Known rows, with every step that occurs
domig/zilad: [ 1.59 -0.26  1.17  0.53 -1.94 -0.37  0.68 -1.36  1.24 -1.20 -0.31  0.78
  0.01  2.19  3.73 -0.29  0.82  0.86 -1.94]
pokopot/domig/zilad: [ 1.07  0.62  0.55  0.11 -0.54 -1.61  0.25 -0.83  1.52 -1.70  0.48 -0.66
 -2.46  2.89  4.88 -1.82  1.36  2.12  1.95]
gema/pokopot/domig/zilad: [ 1.70  0.78  0.22  0.19 -0.78 -1.93  1.97 -1.84  0.93 -2.30  1.80 -1.76
 -1.67  2.67  4.33  0.11  0.76  2.22  1.41]
domig/zilad/ragi/pokopot/gema: [-1.41  0.09 -0.44  2.34 -3.70  2.92  4.05 -4.50  3.00 -1.85 -0.33 -1.67
 -1.94 -1.40  0.72  3.02  1.97 -5.23 -5.75]
domig/zilad/pokopot: [ 2.65  0.76  1.43  0.61 -0.36  1.40  0.56 -0.61  1.14 -2.03 -0.30 -0.38
  2.41  1.63  3.56 -0.84  1.07 -1.74 -2.43]
zilad/mafe: [-1.67 -1.00 -0.72  0.00 -0.94  0.57 -1.97  2.67 -1.33 -0.88 -2.64  2.76
 -0.76 -1.38 -0.94  1.77 -5.20 -0.21  0.98]
zilad/gema/pokopot: [ 0.45  0.63 -0.71  0.91  1.02 -0.42  2.63 -3.84 -1.03 -1.73  2.34 -2.13
 -0.98 -2.37 -2.00  1.91 -2.45 -1.09 -2.20]
ragi/gema/pokopot/mafe: [-1.68 -0.42 -1.75  0.86 -2.67  0.87  1.07 -0.69  0.98  0.80 -1.12  1.20
  2.14 -2.52  1.92  6.47 -4.72 -0.49 -1.62]
gema/pokopot/mafe: [-0.92 -0.89 -2.60  1.07 -2.03 -0.40  0.28  1.53  1.13  0.87 -0.85  0.59
  2.71 -0.84  0.04  5.52 -5.54  1.11 -0.40]
domig/pokopot: [-0.44  1.05  0.58  2.64 -0.99 -0.77 -0.57  1.57 -3.29  0.48 -0.34 -1.10
  0.95  0.15  0.21 -0.28  2.39 -1.58  1.30]
zilad/ragi/mafe/pokopot/gema: [-1.89 -0.32  0.74  1.82 -2.51  4.28  1.22 -2.24  1.59 -0.24 -2.95 -0.02
 -2.54  1.03  0.98  2.95 -1.38 -4.16 -2.56]
mafe/pokopot: [ 1.57  0.32  2.08  0.71  0.49  0.82  1.17 -1.52 -0.51 -0.88 -1.85 -0.96
  0.82  2.47 -0.73  3.13 -0.77 -1.61  0.64]
ragi/pokopot: [ 1.03 -0.20 -0.30  1.32 -1.06 -0.21  2.97 -0.64  0.34 -1.37  0.19 -1.23
  2.10 -2.03 -1.88  6.37 -0.14 -2.11 -1.12]
ragi/mafe/pokopot/domig: [ 0.57  0.36  0.69  0.29  1.20 -0.41 -0.37  1.64  0.04 -0.71 -1.85 -1.02
 -2.02  2.59  2.18  3.15 -2.40  1.03  5.94]
ragi/gema/pokopot/domig/zilad: [ 1.07  1.08  0.89 -0.05 -1.23 -0.90  2.68 -3.67  0.87 -2.32  1.52 -1.25
 -2.06  1.43  5.80  0.88  1.41  0.96  0.40]
mafe/pokopot/domig/zilad/ragi/gema: [ 0.50  1.01  2.12  0.21 -0.27  2.27  3.08 -5.18  1.30 -1.82 -2.42 -1.20
 -1.51 -0.56  6.42  1.94  1.83 -4.20 -1.87]
pokopot/gema: [-3.23  0.52 -0.32  0.85 -2.46  2.48  0.68 -3.04  1.54  0.06  0.77  0.05
 -4.12 -0.05 -0.20 -1.95  1.48 -2.21 -2.51]
gema/pokopot/domig: [ 0.09  1.17 -1.25 -0.41  1.44 -2.01  1.64 -0.63 -0.31 -1.34  2.53 -3.11
 -2.09  0.61  0.63  0.57 -0.11  1.70  4.21]
gema/pokopot: [ 1.05  0.16 -0.62  0.13 -0.37 -0.50  2.56 -1.65 -0.89 -0.94  2.00 -1.76
  1.41 -0.32 -1.04  2.95 -0.96  0.10 -0.87]

Rows
[ 1.51  0.37 -0.60  0.37  0.24 -0.36  2.69 -1.90  1.68 -2.14 -0.28 -3.05
 -0.58  0.83  4.27  0.24  0.80 -0.99 -0.75] -> gema/pokopot/domig/zilad/ragi
[ 2.08  0.83  1.90  0.57 -0.24 -1.03  1.11 -1.86  1.20 -2.24 -0.72 -1.24
 -1.99  4.52  4.46  0.18  0.84  1.09  2.38] -> mafe/pokopot/domig/zilad
[ 2.01  0.10  1.74  0.77 -0.93 -0.67  0.35 -0.07  1.18 -1.91 -1.80 -0.03
 -1.59  4.25  5.56  2.02 -0.96  1.68  2.75] -> ragi/mafe/pokopot/domig/zilad
[ 0.64  1.31  0.97  0.04  2.17 -0.97  0.61 -0.61  0.05 -1.28 -0.50 -2.49
 -2.64  2.85  0.83  0.66  0.00  0.33  5.44] -> mafe/pokopot/domig
[-3.55  1.31  0.09  3.02 -3.19  1.92  0.10 -1.72 -1.20  0.44  0.46 -0.85
 -3.40  0.10  0.02 -2.23  3.47 -3.42 -1.62] -> domig/pokopot/gema
[-2.22  0.03  1.46  1.75 -3.60  3.34  0.62 -3.26  0.88 -1.87 -2.53  1.40
 -3.86  2.21  0.50  1.42 -2.04 -3.13 -2.50] -> domig/zilad/mafe/pokopot/gema
[ 0.11  0.66  0.43 -0.18 -1.19  1.11  3.58 -4.41 -0.99 -1.04  1.64 -0.95
  0.74 -2.41  1.45  4.13 -0.03 -1.82 -2.51] -> ragi/gema/pokopot
[ 1.24 -1.20 -0.88  0.74 -1.46  0.41  0.93  1.87  1.23 -0.99 -2.18 -0.28
  0.48  0.20  5.35  4.39 -3.14  0.36  0.13] -> gema/pokopot/domig/zilad/ragi/mafe
[-0.87 -1.18 -2.29  2.06 -2.56 -0.18  0.62  2.36  2.10  0.58 -2.33  0.92
  3.24 -2.21 -0.77  8.12 -4.80 -0.72 -0.59] -> ragi/pokopot/mafe
[ 0.87  0.52  1.33  1.57  0.85 -0.36  0.27 -2.47  0.72 -2.32 -1.26 -0.25
 -4.12  0.81  3.47  0.65 -3.04 -0.11  0.71] -> ragi/mafe/pokopot/domig/zilad/gema
[ 0.49  1.79 -0.34 -0.42  2.71 -0.26 -0.34  1.04  0.58 -1.36  0.86 -2.57
 -1.37  0.83  1.92 -2.35  0.87 -0.32  4.32] -> zilad/pokopot/domig
[-0.75 -1.32 -2.74  2.21 -2.02  0.61  1.33  2.02  2.74  0.37 -3.39 -0.11
  3.57 -3.05 -0.21  8.28 -4.74 -2.48 -1.84] -> zilad/ragi/pokopot/mafe
[ 1.01  0.38  0.53  0.25 -1.61  1.64  4.66 -5.40  0.21 -1.84  0.40 -1.61
  1.13 -2.12  3.82  4.07  0.53 -3.17 -4.70] -> domig/zilad/ragi/gema/pokopot
[-0.77 -0.71 -1.54  1.18 -3.16  1.28  2.02 -1.58  2.09  0.05 -2.19  0.73
  2.55 -2.06  4.21  6.39 -4.23 -1.45 -3.67] -> domig/zilad/ragi/gema/pokopot/mafe
[ 0.64  0.27  0.35  0.45  1.65  0.16  0.27  1.37  0.50 -0.88 -2.73 -1.83
 -1.67  1.89  2.66  3.16 -2.25 -0.37  5.01] -> zilad/ragi/mafe/pokopot/domig
[ 1.89  0.44  0.78  0.72  0.66  0.25  2.04 -1.91  1.88 -2.10 -2.24 -2.64
 -0.92  2.29  4.39  0.36  0.81 -1.93  0.03] -> mafe/pokopot/domig/zilad/ragi
